Known rows, with every way that one mark hangs from another:
j564{j289}: [ -6.3  -4.9 -12.9  18.4 -13.7  17.9 -16.3  20.6   4.3  -9.9  13.6  21.7
  26.3 -10.2  13.1 -27.6  11.9  38.5 -33.6  -5.1   2.5 -22.7  -2.5 -17.1]
j64{j564{j289 j299 j518}}: [-15.6   2.1   1.6  30.8 -10.0 -40.1   2.3  24.0 -23.7  -7.8  29.1 -29.6
  21.9   1.3  14.2  -8.1   2.2  16.1 -16.2 -10.4  54.8 -46.8 -27.2 -37.3]
j289{j564{j518}}: [-28.5  25.1  -4.3  -4.9  10.8  16.4  30.3  11.7 -15.2  -6.7  -1.3 -49.5
  61.3  10.2  31.1  -6.7 -15.6 -10.7 -18.4  14.0  -7.3  -7.4  -8.2  48.6]
j518{j564{j64 j127 j849}}: [ 28.4 -27.7 -38.1 -12.9   8.1  18.2   4.4 -20.3  -8.0  -4.1 -44.8  55.8
 -41.6  21.2 -31.6  19.1  21.5  47.1  21.4  17.1 -25.2  20.9  39.4  23.5]
j849{j564{j127 j422}}: [-16.9   6.3  22.4 -25.9 -11.0   7.2  19.7  -5.5   7.7   9.8  44.7 -26.8
  39.2  15.7  24.7  -8.9  -5.6 -21.8  23.9 -19.4 -24.7  28.5 -20.8 -26.1]
j518{j564{j127}}: [-23.4   0.9 -37.6  -3.6  12.1  45.1  14.7 -10.1   5.1 -10.4  -8.2  11.4
 -22.2  41.1   1.3 -10.7  39.9  44.7   9.3  24.5  -9.1  10.5  33.1  34.2]
j518{j564{j299 j422}}: [-36.7  27.9 -26.2   1.9  17.6  -1.4   1.5 -11.7  18.8   0.8 -21.6 -20.7
  -8.9 -25.2 -17.6 -19.8  18.7   9.1 -13.1   4.0  -0.7 -31.6  47.2  36.6]
j518{j564{j64 j299 j422}}: [-12.8  12.0 -28.3  -1.4  16.5  -9.9  -8.6 -13.4  11.9   2.5 -36.2   1.9
 -18.5 -36.8 -28.3  -0.3   9.2  16.5  -7.4   1.9 -14.0 -25.4  52.3  26.1]
j299{j564{j127 j849}}: [  5.4 -11.5  15.3 -12.7  21.8 -12.9  -7.3 -23.3   3.8   4.0  -2.5  10.1
 -33.2  40.8 -10.9   1.7  26.4   3.4  12.2  17.4 -20.7  16.4 -16.9  -2.6]
j564{j64 j127 j299 j422 j518}: [ -2.3  36.5  10.1   5.4   8.5 -34.4  27.5 -14.6   7.8  -4.2   4.3 -32.1
 -41.9   0.2 -22.1  14.7  -2.6 -32.5  24.9 -13.6  11.9  22.7   8.9 -13.8]
j518{j564{j64 j127}}: [  0.5 -15.5 -38.8  -7.1  10.3  36.4   4.0 -12.2  -2.2  -8.9 -22.6  34.0
 -30.9  29.8  -9.4   9.8  30.0  52.4  14.9  21.6 -23.3  17.3  38.6  22.9]
j564{j299 j518}: [-35.3  47.5 -35.7  13.7  15.0 -27.4  17.7   2.6 -14.7  -7.0  -9.9 -73.4
   6.1   7.8  -5.9 -18.3   5.1 -11.3 -12.8   3.4  33.8 -24.4  -8.4  12.4]
j289{j564{j64 j299 j422 j849}}: [ 33.8  -4.2  12.6 -10.7  -6.5 -40.5  14.5  -4.3 -11.1  12.4 -51.7   2.6
  29.9 -53.8 -25.7  35.9 -53.9 -30.3  11.0 -15.8 -18.9  -7.4  28.1  18.2]
j299{j564{j127} j849}: [ 15.4  -3.5  20.3   9.5  18.0  26.8 -25.3  -4.7  -2.1   5.1 -12.1   9.2
 -61.2  52.0  35.9  -1.4  14.1 -23.0   3.2  28.6 -15.9  18.4 -39.6  16.2]
j518{j564{j64 j127 j422 j849}}: [ 17.7 -13.9 -12.8 -16.8  12.5  13.3   2.5 -26.2  14.5  -1.1 -26.3  55.0
 -44.1  -2.9 -32.8  10.5  16.1  22.8  15.2   5.6 -34.5  17.4  42.3  26.1]
j289{j564{j127 j299 j518}}: [ -6.7  26.6   3.3   5.4  -3.7  -8.2  57.5   5.0 -19.9  -2.3 -16.5 -57.5
  23.1  31.3  12.5  22.4 -15.3 -23.5  28.9   7.1  21.6  20.6  13.5  24.6]
j127{j564}: [-53.2 -13.6 -41.8 -22.2   1.4  61.6 -21.7   3.6   1.4  -9.7  19.6 -24.1
  35.7   5.3  -2.1  -3.4  -5.5   4.7 -12.8  29.0  28.1  -4.7  -6.3  33.0]
j518{j564}: [-35.8   7.0 -48.9  -4.2  19.8  36.4  -4.7  -5.0   2.2  -8.3 -16.6  -0.1
   4.9  10.4   1.9 -25.5  31.4  45.2 -22.1  23.5 -14.7 -22.9  28.1  46.6]
j518{j564{j127 j849}}: [  4.6 -12.0 -37.0 -10.0   9.9  26.7  14.2 -17.7  -0.8  -4.9 -29.8  33.5
 -32.2  33.9 -21.2  -0.8  30.5  39.5  16.1  19.6 -12.2  14.1  34.5  34.2]
j64{j564{j127 j289}}: [ -0.9 -34.3  12.3  19.2 -23.4  10.3   2.7  20.4 -14.6 -13.4  50.7  30.2
   8.1  32.5  27.8   1.0  11.4  43.4   6.2  -6.4  27.1  -8.5 -26.0 -49.6]
j518{j564{j127 j289 j299}}: [  6.0  -4.2 -22.1  22.3 -11.9   7.6  15.4   1.4   6.2  -3.0 -26.2  20.4
 -29.5  15.5 -16.4   3.5  36.1  46.5  17.2   6.9  22.3   1.6  59.5  -2.4]

Rows:
[ 12.1  40.6  -1.1  17.2  14.3 -27.1 -11.1   1.1  -4.4   3.3 -29.3 -29.9
 -39.4 -35.3  -0.7   0.4 -29.0 -58.0 -16.2  -8.7   7.4 -14.3 -16.6  17.9] | j564{j64 j299{j849} j422 j518}
[  5.8  -1.3  -1.2 -22.2  -5.1  -5.5  22.7  -1.5 -21.5   5.7  21.2 -32.3
  30.8  38.9  19.0  10.8  -2.7  -5.4  30.5  -5.8 -19.7  39.9 -30.3 -28.5] | j849{j564{j64 j127 j518}}
[ 25.8 -24.0  35.3   3.1   4.0 -18.7 -13.8 -10.2  12.3   5.4   1.5  39.1
 -30.6  25.8 -10.7   0.0  30.9  17.8   5.2   7.4 -12.3  13.4  -6.5 -27.3] | j299{j564{j127 j289 j849}}
[ 24.5  -3.3  21.9   7.2 -19.6  20.9 -25.4  22.3  -2.2  14.3   4.3  10.1
  21.5 -18.6  47.8 -20.0 -27.1 -32.7 -18.2 -16.7 -16.5  -5.2 -37.8  -8.9] | j299{j849{j564{j289 j422}}}
[ 45.6 -24.3  19.4   0.9 -12.0 -22.4 -30.5   1.0  17.0   2.4  -9.1  76.8
  -1.5 -65.6 -29.5  -1.5 -17.6  11.1 -26.0 -28.4 -28.5 -13.9   8.9 -27.1] | j564{j64 j289 j422 j849}
[ -5.3  14.9   7.5  22.0  -8.0  18.4  23.7  12.9   7.3 -16.3  34.8   0.8
  -9.8  40.1  16.8 -17.6  30.6  20.6  -3.4   0.7  21.9  22.0  -9.4 -18.3] | j564{j127 j289 j518}
[ 28.4 -21.0  47.8  -4.7  14.9 -41.2 -44.8 -12.7  25.7  11.8  -2.7  48.0
 -15.9 -41.9 -21.1  -3.0   8.0   0.9 -27.5  -6.6 -40.7 -15.8  -4.7 -23.2] | j299{j564{j64 j289 j422 j849}}
[ 35.9 -38.5   9.4  23.0 -32.2 -41.9   8.1  11.7 -27.6  -0.5   6.8  33.4
 -13.4  14.5 -12.9  24.4  -5.3  25.2  29.2 -18.5  48.4 -12.0  -8.9 -60.3] | j64{j564{j127 j289 j299 j849}}
[ 17.5 -23.8  -5.5 -25.1 -17.0   3.8  10.3  -2.0 -20.6   8.2  12.6  -2.8
  33.2  29.2  15.1  18.0  -9.3   9.8  37.9 -10.9 -30.3  38.0 -18.9 -40.2] | j849{j564{j64 j127}}
[ -3.4  16.6 -10.9   1.1   3.9 -33.9 -11.8  -6.2   5.9   2.1 -17.3 -10.6
  -5.6 -49.9 -25.4   5.6 -22.1 -13.9  -4.9 -19.1  -6.3 -22.0  15.6 -12.0] | j564{j64 j299 j422}
[ 15.6  13.9   6.5  -1.4  -6.4 -35.4  24.3 -20.9   9.5   4.4 -15.6   3.8
 -40.8  -6.4 -42.0  11.9 -11.5 -29.8  34.5 -21.5  13.9  15.4  18.0 -12.9] | j564{j127 j299 j422 j849}
[ 47.9 -26.2  26.6  20.9   7.0   3.7 -61.5  11.8  -2.4   9.9 -30.0  48.6
 -40.5  -5.1  27.0   1.9   1.2  -1.2 -29.0  15.0 -26.7 -10.5 -30.9  -7.1] | j299{j564{j64 j289} j849}
[ 25.9  -8.3  -5.0  -2.0 -15.4  36.7  -3.9  12.0 -24.5  10.1  -7.0  -1.8
  -0.4  38.5  47.4   0.5 -20.2 -25.5  18.4   1.4 -11.5  26.2 -43.5  -1.7] | j299{j849{j564{j127}}}
[ -3.6   9.2  -5.9  -8.4   9.0   7.0  20.1  10.2 -22.1  -4.8 -15.5 -27.1
  52.1  -1.1  20.0  13.0 -24.9  -4.0 -12.3  12.1 -21.0   0.0  -3.6  38.4] | j289{j564{j64 j518}}
[-23.8 -18.1 -26.7   3.3 -22.7  24.0 -19.8  15.5   3.0  -2.5   2.1 -15.2
  28.0 -20.7 -19.3   9.1  -8.7   6.5  -4.2  11.7  60.0 -13.6  19.7  -3.6] | j127{j564{j289 j299}}
[-22.6  24.4  66.0   8.0  21.6 -14.0  -2.2  -8.9  39.8  -0.4  49.7 -13.8
 -25.0  16.8  15.2 -24.7  41.1 -16.2 -15.9   4.6 -10.1  10.2 -15.1 -13.0] | j299{j564{j127 j289 j422 j518}}
[ 38.3 -12.6  52.8  17.5  10.5  -1.5 -62.7   6.5  19.1  13.0 -12.3  47.4
 -44.0 -30.8  26.2  -6.6  -4.0 -24.5 -36.7   3.1 -35.4 -13.4 -27.1  -4.7] | j299{j564{j64 j289 j422} j849}
[-22.8  -6.6 -12.1 -32.7  14.3  20.3 -20.1 -12.8  11.0  -2.7  10.5  -9.9
  11.1 -30.7 -31.6   9.4 -21.5 -31.7 -13.7  14.3  12.4   5.0  -8.9  36.6] | j127{j564{j64 j422 j518 j849}}
[ -6.1   1.9 -10.6 -13.3  14.1  21.4  13.1 -24.2  21.8  -2.1 -12.2  32.4
 -35.3   8.6 -22.1  -9.6  25.3  15.6   9.1   8.1 -21.1  10.4  37.2  37.3] | j518{j564{j127 j422 j849}}
[ 21.0  12.0 -13.4  29.3  -8.0 -44.7  -3.5  15.9 -12.1  -3.4 -22.7  -9.7
  -1.1 -25.8 -18.0   5.2  -0.8  14.6 -14.4 -11.9  27.3 -19.7  10.3 -31.5] | j564{j64 j289 j299 j518}
[-36.0  14.7 -17.6  15.6   6.8 -35.5   9.2  11.3 -32.2  -8.7  24.6 -57.6
  17.6  15.8  13.3  -6.9  -1.8   2.0  -8.0  -0.1  46.1 -43.2 -37.0 -12.7] | j64{j564{j299 j518}}
[ 43.4 -15.0  20.8   4.6 -21.0  14.1 -33.9  20.6  -7.5  15.7  -7.2  28.2
  14.5 -28.7  39.6  -4.2 -33.7 -27.0 -13.1 -18.2 -27.9   0.2 -34.2 -17.6] | j299{j849{j564{j64 j289 j422}}}
[ -4.7  43.4  21.8  11.2   5.6  -7.6  25.3  12.1  -7.0   6.3 -26.1 -56.7
  22.5 -22.6  27.6   2.5 -41.3 -67.5 -10.6  -0.8   8.7 -11.7  -3.2  52.1] | j289{j564{j299{j849} j422 j518}}
[ -3.9 -21.0  19.9  -6.7  -2.7  -8.1   7.5  -6.6  -6.4  -6.3  42.1  23.3
  -8.6  15.4   3.9   2.7  -6.6  -0.2  13.5 -12.2   7.2  -5.5 -31.6 -21.6] | j64{j564{j127 j422 j849}}
[-66.0  30.2 -13.9 -13.7  11.4  15.0  -1.9  -3.8  16.2  -4.0  23.8 -72.9
  19.8 -21.6 -18.1  -5.4 -11.0 -46.1 -11.0  13.9  51.8 -10.8   1.4  34.7] | j127{j564{j299 j422 j518}}
[ -5.3 -11.8  -1.5   0.3   4.4 -11.7  20.5  -1.5 -29.8 -11.0  34.0  -3.9
  -7.4  49.3   8.5   3.2   5.3   8.6  13.9   3.4  25.2  -0.7 -45.9 -12.7] | j64{j564{j127 j518 j849}}
[-20.5  19.2   6.5 -16.4  -9.4 -34.9   7.2  -0.8  -0.7  18.3  13.8 -58.4
  54.9 -25.4   6.9 -10.4 -21.9 -33.2   9.6 -27.2  -6.6 -12.1  -9.8 -26.1] | j849{j564{j299 j422}}
[  2.1   2.2  20.6  -3.1 -20.1  -1.8  26.1  13.0  -6.7   5.3  40.5 -26.1
  43.6  34.9  30.5  -9.3  10.6   1.8  16.7 -13.9   2.5  29.9 -25.1 -42.3] | j849{j564{j127 j289 j518}}
[-53.5   7.8 -20.1 -16.5  -0.9  24.1 -14.8  -2.7  16.8  -0.6  15.5 -45.0
  21.7 -31.0 -20.9   2.1 -18.6 -30.5  -4.5   9.6  43.0 -13.1  12.6  23.6] | j127{j564{j299 j422}}
[  6.8 -10.7  21.3 -29.4 -12.5  -1.9   9.7  -7.1   1.3  11.5  30.3  -4.3
  29.9   4.0  13.3  10.7 -15.0 -14.1  30.3 -21.9 -39.4  35.5 -16.5 -37.7] | j849{j564{j64 j127 j422}}
[ 12.8   7.1  -5.6  14.2  -0.1 -15.9  -1.5   9.9  -3.3  -6.9  -1.6  13.3
  11.1  -8.0  -9.8 -26.2   9.4  14.1 -33.5  -5.3  12.0 -16.2 -15.1  -1.8] | j564{j289 j518 j849}
[  8.0 -32.2 -18.7 -12.7  -7.3  20.6 -26.2   6.4  -3.5  -4.5  -2.0  19.0
  17.2 -20.0 -30.1  16.3 -11.7   5.7 -14.9  16.7  30.1   4.9  -2.3   9.7] | j127{j564{j64 j289 j518 j849}}
[-12.8   1.6   8.7   8.2  -1.3  36.1   7.8  -3.5  35.0  -6.3  13.8  39.1
 -22.2   0.3   0.7 -19.0  39.1  34.8  -5.3   2.6 -10.6   5.1  46.8  12.5] | j518{j564{j127 j289 j422}}
[ 26.3 -16.4  32.7   9.6 -19.6  11.6  -5.7   3.6  26.8  -6.3  27.6  63.0
 -22.0 -17.3  -3.1   5.7   4.5  18.3   4.6 -22.1 -19.3  24.1  14.8 -42.9] | j564{j64 j127 j289 j422}
[  6.0   7.2  11.5  -5.5  -4.9 -21.8  14.8   3.8  -5.8   7.5 -30.2 -19.9
  39.8 -46.6  -3.0  26.7 -45.1 -25.6   3.1 -10.9 -16.2 -11.0  27.2  17.3] | j289{j564{j64 j299 j422}}
